What can hang from each mark:
J_265: J_703
J_703: J_112 J_196 J_265 J_285 J_562 J_789
J_112: J_692 J_703
J_497: J_599 J_703
J_599: J_497
J_789: J_703

Each row was made from one small tree. Brackets hold a mark, then the marks that hang from it, in the order of their numbers. Every link used is in the known rows. Write each row's tree.
Known rows:
[J_703 [J_112 J_692] J_196 J_265 J_562]: [ 0.05  0.04  0.12 -0.19  0.09 -0.05 -0.30  0.35  0.00 -0.24 -0.02  0.08
  0.19  0.15  0.22  0.20 -0.18 -0.23 -0.17]
[J_265 [J_703 J_112 J_562 J_789]]: [-0.17 -0.03  0.06 -0.08 -0.55  0.08  0.18 -0.19  0.08 -0.06  0.19 -0.10
 -0.07  0.26 -0.17  0.23 -0.40 -0.04  0.36]
[J_265 [J_703 J_112 J_196 J_285 J_562 J_789]]: [ 0.10 -0.08  0.15 -0.06 -0.34 -0.03  0.46 -0.07 -0.22 -0.01 -0.08  0.00
 -0.04 -0.12 -0.01  0.23 -0.46 -0.04  0.17]
[J_599 [J_497 [J_703 J_285]]]: [ 0.14  0.09 -0.15  0.19 -0.01 -0.18 -0.07 -0.24  0.05  0.22 -0.04 -0.08
 -0.14 -0.06 -0.19 -0.18  0.49  0.51 -0.12]
[J_789 [J_703 [J_112 J_692] J_265 J_285 J_562]]: [-0.04  0.10  0.19 -0.24  0.41  0.05 -0.64  0.43  0.05  0.21 -0.28  0.05
  0.25 -0.12  0.14  0.32 -0.32 -0.51 -0.34]
[J_112 [J_703 J_285]]: [-0.17  0.15  0.04  0.26  0.32 -0.12 -0.06 -0.19 -0.08  0.20 -0.07  0.19
 -0.40  0.02  0.02 -0.41  0.25  0.36  0.15]
[J_789 [J_703 J_196 J_265 J_285 J_562]]: [ 0.12 -0.01  0.13 -0.25  0.64 -0.18 -0.15  0.22 -0.01  0.14 -0.27  0.23
  0.35 -0.28  0.06  0.18 -0.05 -0.18 -0.37]
[J_112 [J_703 J_196 J_265]]: [ 0.08 -0.01  0.03  0.09  0.46 -0.09 -0.09 -0.11 -0.05 -0.08 -0.14  0.38
 -0.17  0.08  0.03 -0.35  0.30  0.28 -0.02]
[J_497 J_599 [J_703 J_562]]: [-0.29  0.02 -0.34  0.12 -0.01  0.12  0.04 -0.18  0.16  0.08  0.44 -0.42
  0.05  0.25 -0.20  0.18  0.50 -0.19  0.20]
[J_599 [J_497 [J_703 J_265]]]: [ 0.18  0.10 -0.21  0.01  0.04 -0.12 -0.37 -0.16  0.25 -0.04 -0.06 -0.05
  0.05  0.15 -0.25 -0.05  0.58  0.40 -0.18]
[J_789 [J_703 J_112 J_196 J_265 J_285]]: [ 0.22 -0.12  0.20 -0.14  0.35  0.00 -0.28  0.24 -0.04  0.14 -0.39  0.26
  0.30 -0.17  0.15 -0.05 -0.13 -0.24 -0.40]
[J_265 [J_703 J_112]]: [-0.21  0.15 -0.10  0.14 -0.35  0.01 -0.26 -0.29  0.25  0.08  0.20 -0.06
 -0.14  0.56 -0.21  0.04  0.00  0.14  0.27]
[J_497 J_599]: [-0.39  0.12 -0.41  0.32  0.03 -0.02 -0.08 -0.15  0.20  0.05  0.36 -0.19
 -0.02  0.17  0.01 -0.24  0.41  0.19  0.21]
[J_703 J_265]: [-0.16  0.32 -0.15 -0.04  0.21 -0.15 -0.43  0.02  0.33 -0.17  0.11  0.04
  0.08  0.31 -0.02 -0.17  0.26  0.27 -0.03]
[J_703 J_112 J_196 J_265 J_285 J_562 J_789]: [ 0.20 -0.04  0.32 -0.36 -0.10 -0.04  0.28  0.36 -0.20 -0.30 -0.28  0.01
  0.28 -0.26  0.24  0.12 -0.43 -0.20 -0.15]
[J_789 [J_703 J_112 J_265 J_562]]: [-0.08 -0.10  0.24 -0.35  0.12  0.08 -0.46  0.23  0.19 -0.01 -0.11  0.05
  0.41  0.19 -0.02  0.29 -0.22 -0.46 -0.18]
[J_497 J_599 [J_703 [J_112 J_692] J_789]]: [-0.13 -0.12 -0.34  0.39 -0.38  0.40  0.00 -0.04  0.07  0.07  0.32 -0.29
 -0.26 -0.02  0.10 -0.20  0.08 -0.25  0.13]
[J_497 J_599 [J_703 J_196 J_265 J_562 J_789]]: [ 0.08 -0.14 -0.27 -0.06  0.05  0.18  0.34  0.01  0.00 -0.18  0.14 -0.23
  0.20 -0.20 -0.02  0.16  0.28 -0.28 -0.03]
[J_789 [J_703 J_112 J_196 J_265 J_562]]: [ 0.12 -0.27  0.27 -0.32  0.21  0.04 -0.20  0.25  0.01 -0.06 -0.17  0.21
  0.43  0.05  0.06  0.23 -0.24 -0.44 -0.27]

Which tree is each row?
[-0.12  0.02  0.21  0.05  0.12 -0.05  0.35 -0.08 -0.26  0.04 -0.07  0.15
 -0.35 -0.26  0.06 -0.22 -0.15  0.19  0.25] => [J_112 [J_703 J_285 J_562 J_789]]
[-0.19  0.20  0.15 -0.05 -0.01 -0.06 -0.26  0.28 -0.06  0.06  0.07 -0.14
 -0.03  0.10  0.19  0.13 -0.24 -0.14  0.01] => [J_703 [J_112 J_692] J_285 J_562]
[ 0.11 -0.18 -0.04  0.02 -0.38 -0.06  0.30 -0.23 -0.01 -0.08  0.17 -0.07
 -0.10 -0.11 -0.21 -0.03  0.11  0.37  0.07] => [J_599 [J_497 [J_703 J_562 J_789]]]
[ 0.53 -0.05 -0.08  0.01  0.03 -0.14  0.23 -0.03 -0.11 -0.05 -0.36  0.11
  0.01 -0.51 -0.04 -0.21  0.23  0.45 -0.33] => [J_599 [J_497 [J_703 J_196 J_265 J_285 J_789]]]
[ 0.05  0.08 -0.04  0.05 -0.05 -0.17  0.48 -0.20 -0.13  0.08  0.03  0.07
 -0.14 -0.19 -0.10  0.09 -0.24  0.24  0.15] => [J_265 [J_703 J_196 J_285 J_562 J_789]]
[-0.09  0.09  0.16 -0.03 -0.24  0.03  0.04  0.28 -0.15 -0.03  0.04 -0.09
 -0.14 -0.18  0.26  0.00 -0.52 -0.10  0.05] => [J_703 [J_112 J_692] J_285 J_562 J_789]
[ 0.20 -0.16  0.33 -0.34  0.35 -0.02 -0.15  0.34 -0.12  0.07 -0.36  0.17
  0.46 -0.18  0.12  0.29 -0.26 -0.46 -0.37] => [J_789 [J_703 J_112 J_196 J_265 J_285 J_562]]
[-0.10 -0.16 -0.29  0.17  0.06  0.09  0.29 -0.16  0.01  0.02  0.37 -0.23
  0.09  0.11 -0.10  0.14  0.50 -0.16  0.11] => [J_497 J_599 [J_703 J_196 J_562]]
[-0.11  0.19 -0.01  0.03 -0.28  0.04 -0.01  0.03 -0.07  0.16  0.04 -0.12
 -0.25 -0.06  0.00  0.24 -0.52 -0.08  0.19] => [J_265 [J_703 [J_112 J_692] J_285 J_562 J_789]]
[ 0.27  0.06  0.06 -0.16 -0.10 -0.03 -0.32  0.09  0.04  0.03 -0.37 -0.18
  0.16  0.00 -0.15  0.09  0.32  0.08 -0.30] => [J_599 [J_497 [J_703 J_112 J_265 J_285]]]
[ 0.16 -0.05  0.23 -0.14  0.38 -0.10  0.38  0.11 -0.33 -0.12 -0.35  0.27
 -0.11 -0.42  0.14 -0.12 -0.14  0.06 -0.02] => [J_112 [J_703 J_196 J_265 J_285 J_562 J_789]]
[ 0.04 -0.01  0.12 -0.02 -0.03 -0.19  0.52  0.05 -0.21 -0.13  0.06  0.11
 -0.02 -0.32  0.17 -0.15 -0.24  0.23  0.04] => [J_703 J_196 J_285 J_562 J_789]
[-0.19 -0.08 -0.26  0.24 -0.29  0.31 -0.07 -0.15  0.15  0.09  0.32 -0.38
  0.02  0.35 -0.08 -0.02  0.43 -0.26  0.14] => [J_497 J_599 [J_703 J_112]]
[ 0.16 -0.13  0.05  0.11  0.24  0.01  0.23 -0.11 -0.13 -0.19 -0.19  0.45
 -0.24 -0.18  0.10 -0.49  0.03  0.31  0.05] => [J_112 [J_703 J_196 J_265 J_789]]
[-0.16  0.18 -0.45  0.12  0.21  0.16 -0.32 -0.10  0.34  0.02  0.21 -0.33
  0.14  0.23 -0.16  0.02  0.70 -0.12 -0.02] => [J_497 J_599 [J_703 J_265]]
[-0.09  0.02 -0.09  0.15 -0.54  0.10  0.05 -0.28  0.18 -0.02  0.17 -0.01
 -0.24  0.27 -0.13 -0.11 -0.26  0.18  0.31] => [J_265 [J_703 J_112 J_789]]
[ 0.08 -0.15  0.24  0.09  0.19 -0.11  0.64 -0.07 -0.41  0.01 -0.12  0.31
 -0.32 -0.40  0.14 -0.29 -0.19  0.20  0.16] => [J_112 [J_703 J_196 J_285 J_562 J_789]]
[ 0.02 -0.14  0.02  0.12 -0.56  0.26  0.11 -0.15  0.13 -0.11  0.24 -0.08
 -0.17  0.23 -0.03 -0.26 -0.04  0.00  0.11] => [J_497 [J_703 J_112 J_789]]
[-0.25  0.17 -0.08  0.07 -0.20  0.02 -0.37 -0.10  0.15  0.12  0.24 -0.12
 -0.16  0.45 -0.13  0.33 -0.22 -0.10  0.22] => [J_265 [J_703 [J_112 J_692] J_562]]
